Every row comes from one small tree of marks. Brackets hold a mark, then the marks that hang from it, in alphabetical order. Every link used is in the known rows. Which tree was each row made from?
Known rows
{N {L B W} X}: [-4.61  0.63  0.87 -0.29  1.91  4.59  3.61 -0.64  0.03  0.30  1.16  2.75
  2.63  1.50 -3.59  0.92 -0.25  0.88  2.55 -1.69 -1.41  3.48  0.27 -1.32
  0.93  1.69 -0.90 -0.68 -0.67  1.29  2.21 -1.21  3.23 -2.01]
{F {N X} {W {L B} P}}: [-0.83 -0.80  2.39 -0.31  3.35 -0.67  1.91 -0.45  1.65 -3.10  1.75  2.07
  1.37 -0.55  0.46 -2.73 -2.40 -0.45  0.56 -0.52 -0.49  2.53  1.13 -1.15
 -0.72  1.03 -6.44 -1.07  1.06  0.26  0.24  2.14 -1.02 -1.75]
{L B W}: [-4.43 -0.53  0.27 -0.01  0.32  3.04  1.74 -1.84 -2.89  0.26  0.75 -0.38
  3.17  0.58 -2.57  2.39  0.59  1.45  2.17  0.17 -2.71  0.89 -0.25  0.05
  0.34  0.80  0.59 -0.61 -0.29 -1.97 -0.09 -1.78  4.07 -0.62]
{N {L B {W P}} X}: [-1.97  0.62  2.05 -0.70  2.35  3.26  2.25  1.87  1.98 -2.13  1.14  3.06
  2.41 -0.18 -1.76 -2.79  1.29 -0.33  2.32 -1.05 -1.87  2.77  0.20 -2.26
 -0.63  1.95 -2.53  0.43  0.75  1.04  3.05 -0.44  1.67 -2.20]
{W {L B}}: [-1.35  1.39 -0.42 -0.99 -0.27  2.68  2.16 -0.95 -1.75 -0.92  3.95  0.12
 -0.53  1.34 -0.97  0.52 -1.85  0.32  1.86  0.99  1.94  1.74 -0.11 -0.32
  1.05  0.84  0.20 -1.08 -0.25 -1.96 -3.31 -1.47  3.48 -1.30]
{X N}: [-3.53 -0.05  2.00 -2.28 -6.51  0.28  0.83 -3.21 -1.42 -1.36 -0.18 -2.24
 -0.90  2.88  0.78  1.27  1.52 -1.55  1.25  0.48  1.16 -0.50 -2.63  0.86
 -1.39 -2.83  4.81 -0.46 -1.37 -4.21 -1.51 -1.01  0.69 -2.75]
{N {L W}}: [ 0.85  0.35 -1.52 -1.25 -1.63  3.36  0.20  0.53 -0.94  0.46  1.23  0.45
  0.30 -0.39 -2.55  1.73  1.14 -1.13  1.56 -0.77 -0.41 -0.92  0.01  0.37
  1.58  1.96  3.89  0.65 -1.08 -1.81  1.43 -2.00  1.25  0.05]
{F {N {L B W}}}: [ 0.57  0.33 -1.99  2.36  3.63  0.53 -0.21 -0.11 -2.40  2.19  0.89 -0.10
  0.09  2.54 -0.32  1.79 -0.04 -0.53  0.24 -1.66 -2.35 -1.57 -0.23 -2.77
  0.82  1.94 -1.05  0.33 -2.88 -0.28 -0.84 -3.08  1.91 -0.08]
{V {F {W P}}}: [ 1.37  0.13  0.52 -0.96 -4.72 -1.28 -1.22 -0.26  0.84 -1.10 -0.85 -1.40
 -0.70 -3.31  0.18 -2.14  1.29  1.86 -0.19  2.65  0.22 -1.75  0.65  4.14
 -2.79  0.13  0.57  0.78  1.16  0.07  0.64  3.04 -1.22  2.41]
{V F}: [-1.28  2.33  0.03 -2.34 -6.71  1.02 -0.65 -0.84 -1.60  0.73 -1.42 -2.09
 -0.95 -0.40 -0.84  1.05  1.58  1.04  0.41  1.93  1.25 -0.65 -0.75  2.27
 -1.21 -1.23  5.45 -0.87 -0.93  0.16 -2.01 -0.12  1.11  0.87]
{W P}: [ 0.62  2.25  2.05 -4.30 -5.24  0.48 -1.01  0.75 -0.43 -3.54  0.41 -0.85
 -1.15 -1.80 -0.89 -1.20  3.49 -1.78  2.99  1.30  1.47 -0.19 -0.67  0.65
 -2.71 -0.49  2.97  0.07  0.79 -2.95 -1.15 -0.41 -1.20 -0.46]
{Q F L {X N}}: [-3.74 -1.36  0.37  0.99 -4.17 -1.15 -0.75 -1.83 -1.69  3.46 -1.69 -2.70
 -0.01  1.82 -0.29  3.45  2.08  0.51 -2.84  1.98  3.74  1.61 -3.20  0.39
  3.94 -6.78  7.35 -0.55  1.41 -3.70  1.59 -1.78 -0.15 -1.91]
{N {L B} X}: [-3.39  2.30  1.40 -1.78 -1.31  2.97  3.01 -0.98 -1.44 -0.91  1.61  2.65
 -0.50  1.96 -3.67  0.38  0.43  0.17  3.85 -0.84  1.90  3.71 -0.53 -2.41
 -0.53  0.97 -0.36 -0.79 -0.82  2.38 -0.55 -1.48  2.47 -3.21]
{L W}: [-2.62 -0.03  0.31 -2.06 -3.43  3.43  0.37 -1.45 -1.93 -0.35 -0.04 -0.83
  2.36 -0.74 -2.36  2.49  1.71 -0.02  1.97 -0.18 -1.98 -0.46 -0.01  1.73
  0.06  0.47  5.01 -0.89 -0.02 -3.32  1.55 -1.10  1.22 -0.17]
{W {L B} P}: [ 1.15  1.75  0.82 -1.53  1.08  1.10  1.31  1.37  0.60 -3.08  3.88  0.40
 -1.00 -0.50  0.94 -2.54 -0.08 -0.90  1.70  1.17  1.36  1.38  0.05 -0.90
 -0.09  0.87 -2.08 -0.12  1.36 -2.05 -2.83 -0.76  2.41 -1.73]
{Q {F {N {L B}}} X}: [-1.19 -0.43 -2.77  3.15  2.30 -1.04  0.51 -0.49 -2.62  3.77 -1.79 -1.14
 -2.51  2.88 -1.66  2.32  0.08 -1.29 -1.08 -0.13  1.30 -0.23 -1.53 -3.10
  2.70 -2.08  0.12  0.30 -1.02  1.00 -2.76 -4.48  0.14 -0.89]
{Q F}: [-0.76  0.36 -0.74 -3.37 -4.53  0.86  0.00 -0.10 -1.97  0.58 -1.35 -1.53
 -1.24 -0.66 -1.54  3.93  1.97 -0.35  2.12  0.70  2.50 -1.18 -1.13  2.05
 -0.21 -1.99  6.89 -0.67  1.33 -1.45 -2.06 -1.29  0.92  0.77]

Which tree is each row?
[-1.06  1.10 -0.18  0.09 -1.04  2.20 -0.96  0.88  0.97  2.21 -3.03  0.90
  1.11  0.84  0.23  0.19 -0.51 -0.67 -1.80 -1.55 -1.33  0.18 -0.12 -0.25
  0.54 -0.20  2.71 -0.60 -1.82  3.38  1.75  0.06 -0.41  1.25] : {V {F {N {L W} X}}}
[ 0.75  1.12  2.07 -1.78  1.10  1.34 -0.88  2.92  2.14 -1.54 -1.31  2.04
  0.79 -0.07 -0.05 -1.73  1.72 -3.16  0.52 -2.41 -2.19  0.11  0.35 -2.59
 -0.93  0.78  0.53  0.49 -0.16 -0.03  2.94 -0.27 -2.56 -1.33] : {F {N {L {W P}} X}}
[ 3.11 -0.38 -1.24  2.50  2.85 -3.20 -1.37  0.33  1.38 -0.25  1.13 -1.03
 -1.07 -0.43  3.71 -3.15 -2.86  1.81 -3.01  1.37 -0.13 -1.17  1.20  1.44
 -1.01  0.78 -5.73  0.23  0.39  1.53 -2.63  2.69  0.42  2.43] : {V {F N {W {L B} P}}}
[-1.14 -1.39 -0.44  0.56 -2.04  1.70  0.86 -1.16  0.16  0.76  0.59 -0.31
 -0.24  2.87  0.75  0.87  0.66 -1.26 -0.47 -1.10 -0.83 -1.35 -1.78  0.16
  1.17 -0.45  3.64  1.15 -2.05 -3.31  1.32 -1.44  1.12 -1.50] : {X {N {L W}}}
[ 4.71 -0.19  0.15 -1.24  0.04 -2.23 -1.44  0.28  0.86 -2.61  1.85 -0.31
 -1.40 -1.80  1.80 -1.72 -1.29 -2.12 -0.26  0.29  0.54 -1.76  0.89  0.93
 -0.60  1.03 -1.62  0.49  0.25 -2.76 -0.98  1.40 -3.30  0.90] : {F N {W L P}}
[ 0.16 -2.41  0.85  0.31  4.62 -1.52  1.15  1.11  2.61 -1.53 -0.14  1.52
  0.60 -1.11  1.88 -1.37 -2.86 -0.04 -0.25 -0.70  0.51  1.52  1.07  0.60
 -0.19  0.02 -4.76 -0.62  3.06  1.45 -0.62  2.65 -0.98 -0.06] : {Q {F {N X} {W {L B} P}}}
[ 4.21  0.82 -0.53 -0.22  1.60 -0.43 -2.76  3.21  0.78 -0.27  0.08 -0.12
 -1.13 -0.20  1.07 -0.76  2.33 -3.90 -0.26 -1.37 -1.84 -2.84  0.04 -2.31
 -0.25  0.91  0.97  1.48 -0.92 -1.69  1.09 -2.06 -1.86  0.50] : {F {N {L {W P}}}}
[ 0.97  0.70  0.83  2.02  2.14 -1.98  0.07  0.60  1.74  0.13 -1.45  1.30
 -0.52  0.19  1.09 -3.03 -0.69  1.25 -1.08  0.10 -0.68  0.71  0.71 -1.10
 -2.35  1.28 -6.37  0.72 -0.75  5.51  0.24  2.14 -1.02  0.83] : {V {F {N {L B} X} {W P}}}
[ 3.38  2.93 -2.00 -0.32 -3.47 -1.36 -2.80  1.03 -1.45  2.53 -1.58 -1.40
 -3.53  1.43  1.48  0.75  0.58 -1.35 -1.35  0.33  1.70 -2.53 -0.77 -0.45
 -0.37 -0.53  3.66  0.59 -3.04  2.35 -2.93 -1.55 -0.33  1.76] : {V {F {N L}}}
[-0.39 -0.18  0.83  1.46  2.96 -1.34  0.63 -0.02  2.89 -1.38  0.13  1.15
  0.57 -0.56  2.37 -4.02 -3.46  1.56 -1.86  0.20 -0.29  2.02  1.62  0.49
 -0.97  0.04 -6.52 -0.76  1.08  3.10 -0.54  3.71 -0.42  0.76] : {V {F {N X} {W {L B} P}}}
[-2.62 -0.63  0.08  1.70  1.76  0.18  1.65 -2.42  0.22  0.67 -0.07  0.68
  1.01  0.63  1.05 -0.43 -4.77  2.66 -1.50 -0.37  0.42  2.21  1.07  1.49
  0.85  0.10 -3.97 -1.91 -0.54  3.32 -0.95  2.88  1.00  0.77] : {V {F {N X} {W {L B}}}}
[ 3.26 -1.12 -0.88  2.12  3.03 -4.71 -3.17  1.30 -1.44  2.36  0.22 -1.79
 -0.36 -1.82  1.40  2.10  1.10  2.48 -1.02  0.47  1.53 -1.44  0.12 -0.41
  0.14 -0.91 -1.60  0.91  2.32  1.53 -0.06  0.06 -0.12  1.89] : {Q {F N {W P}} {L B}}
[-1.63 -2.04 -0.74  1.08 -2.99 -0.49 -0.39 -2.12 -3.01  4.00 -1.02 -1.49
  0.37 -3.13 -4.47  4.36  1.33  3.15 -1.37  2.58  2.84  1.20 -0.05  2.35
  3.72 -2.66  4.66 -0.11  2.41 -1.41  3.42 -0.54 -1.00  0.83] : {Q {F W} L X}
[-5.05 -4.93  0.37  1.67 -4.00 -1.48  2.36 -5.29 -0.65  1.11 -2.65 -2.07
 -0.25  1.25 -1.42  2.33 -0.30  0.63 -1.63  1.90  0.38  0.01 -2.05  3.49
  1.50 -4.37  2.70 -0.21  0.97 -4.02  1.20  0.85 -1.53 -1.04] : {Q {F W} {X N}}
[ 2.53 -0.68 -1.29 -0.55 -0.80 -0.46  0.11 -1.96 -1.54 -0.54  1.62 -0.27
 -0.80 -0.74  0.24  1.55 -2.78 -1.03  0.21 -0.18  0.72 -1.62  0.84  1.87
  0.87  1.12  0.76 -0.22 -1.13 -2.60 -1.44  0.79 -1.63  0.84] : {F N {W L}}
[ 2.38  0.49 -0.84  1.89  4.72 -0.69 -1.92  2.67 -0.15  0.27  0.68  0.54
  0.12  1.18  1.43 -1.03  1.20 -1.93 -0.02 -1.28 -2.47 -1.47  0.12 -3.25
 -0.86  1.83 -3.35  1.77 -1.15 -0.18 -0.20 -2.29  0.59 -0.39] : {F {N {L B {W P}}}}
[-0.65 -0.09  3.87 -2.52 -2.62 -1.00  0.14 -1.34  0.72 -3.33 -2.15  0.82
  1.40 -1.71 -1.06 -1.23  1.22 -1.46  2.13 -0.83 -0.72  0.31  0.56  0.04
 -3.35 -0.08 -1.09 -0.64  1.01 -0.72  1.71  1.99 -4.49 -1.14] : {F {N X} {W P}}
[-1.61 -0.43  1.46  0.88  4.98 -0.50 -1.97  3.18  1.33  1.96 -2.05  0.14
  3.71 -0.96  1.11  1.44  1.57  1.47 -1.02 -1.07 -0.73  1.87  0.02 -2.25
  0.79 -2.23  0.33 -0.61  3.62  1.33  3.49 -0.13  1.13  0.10] : {Q {F {N X}} {L B {W P}}}
[-1.01  0.54  1.50  0.51  4.31  1.03  0.66  2.11  1.56 -0.92 -0.61  2.30
  1.22  1.41  0.08 -2.11  0.94 -1.86  1.05 -2.23 -2.67  1.55  0.31 -3.79
 -0.79  1.14 -3.97  0.49 -0.61  1.35  2.03 -1.21 -0.25 -2.14] : {F {N {L B {W P}} X}}
[ 4.54  0.31 -1.68  3.62  2.14 -3.90 -1.98  0.48  0.46  1.08  0.18 -0.70
 -2.43  0.28  2.21 -2.81 -0.23  1.27 -1.78  1.04 -0.25 -2.34  0.43 -0.63
 -1.76  1.78 -5.62  2.24 -1.36  3.78 -1.71  1.02 -0.63  2.16] : {V {F {N {L B}} {W P}}}
[-1.21  0.67  0.53 -1.42 -0.15  2.83  0.32  0.12 -0.46  0.51 -1.93  1.56
  1.42  1.15 -1.89  1.63  0.17 -2.26  0.81 -2.92 -1.52  0.43 -0.18 -1.58
  0.78  0.89  2.78 -0.25 -1.28  0.08  2.36 -1.65 -1.18 -1.37] : {F {N {L W} X}}
[ 0.61 -0.79 -2.39  3.26  1.83 -1.53 -0.03 -2.15 -0.99  1.72  1.39 -1.00
 -0.58  0.60  2.22  0.30 -4.41  2.73 -2.71  0.46 -0.10 -0.87  1.11  1.96
  0.90  0.67 -3.74 -1.01 -0.91  1.54 -3.30  1.54  1.63  2.56] : {V {F N {W {L B}}}}
[ 4.87 -1.54 -2.43  2.03  4.25 -4.84 -1.23  1.55  0.28  1.12 -0.06 -0.04
 -2.81  0.05  1.26 -0.27  0.43  0.06 -0.37 -0.38  0.71 -3.49  0.28 -0.99
 -0.88  1.53 -4.49  2.30  0.61  2.46 -2.29  0.03 -1.25  0.98] : {Q {F {N {L B}} {W P}}}
[ 0.82  1.47  0.58 -0.24  0.30  0.45 -1.99  3.01  3.57  0.21 -3.03  0.99
  0.56 -0.43  1.56 -2.99  1.16 -1.75 -2.01 -0.91 -2.08 -0.34  0.06 -0.99
 -0.71 -0.44  0.48  0.07 -0.45  2.55  2.78  0.71 -1.62  1.07] : {V {F {N {L {W P}} X}}}
[ 3.33  0.23 -0.52 -1.01 -1.88 -0.70 -0.59  0.97  2.70 -1.57  2.07 -0.14
 -0.94 -3.59  1.60 -3.49 -1.20  1.27 -1.32  2.51  1.12 -0.91  1.47  4.29
 -0.83  0.62 -0.58  0.49  1.67 -0.21 -0.41  3.71 -0.51  2.65] : {V {F {W L P}}}
[ 1.77 -2.36 -2.37 -1.53 -1.14  0.58  1.44 -0.81  0.07  0.29  1.58  0.01
 -0.68 -2.36 -0.48  2.71 -2.41  0.95  0.20  0.93  2.99 -1.01  0.63  4.61
  1.96  0.64  3.50 -0.38  2.05 -1.84 -1.14  2.04  0.18  1.62] : {Q {F {W L}}}
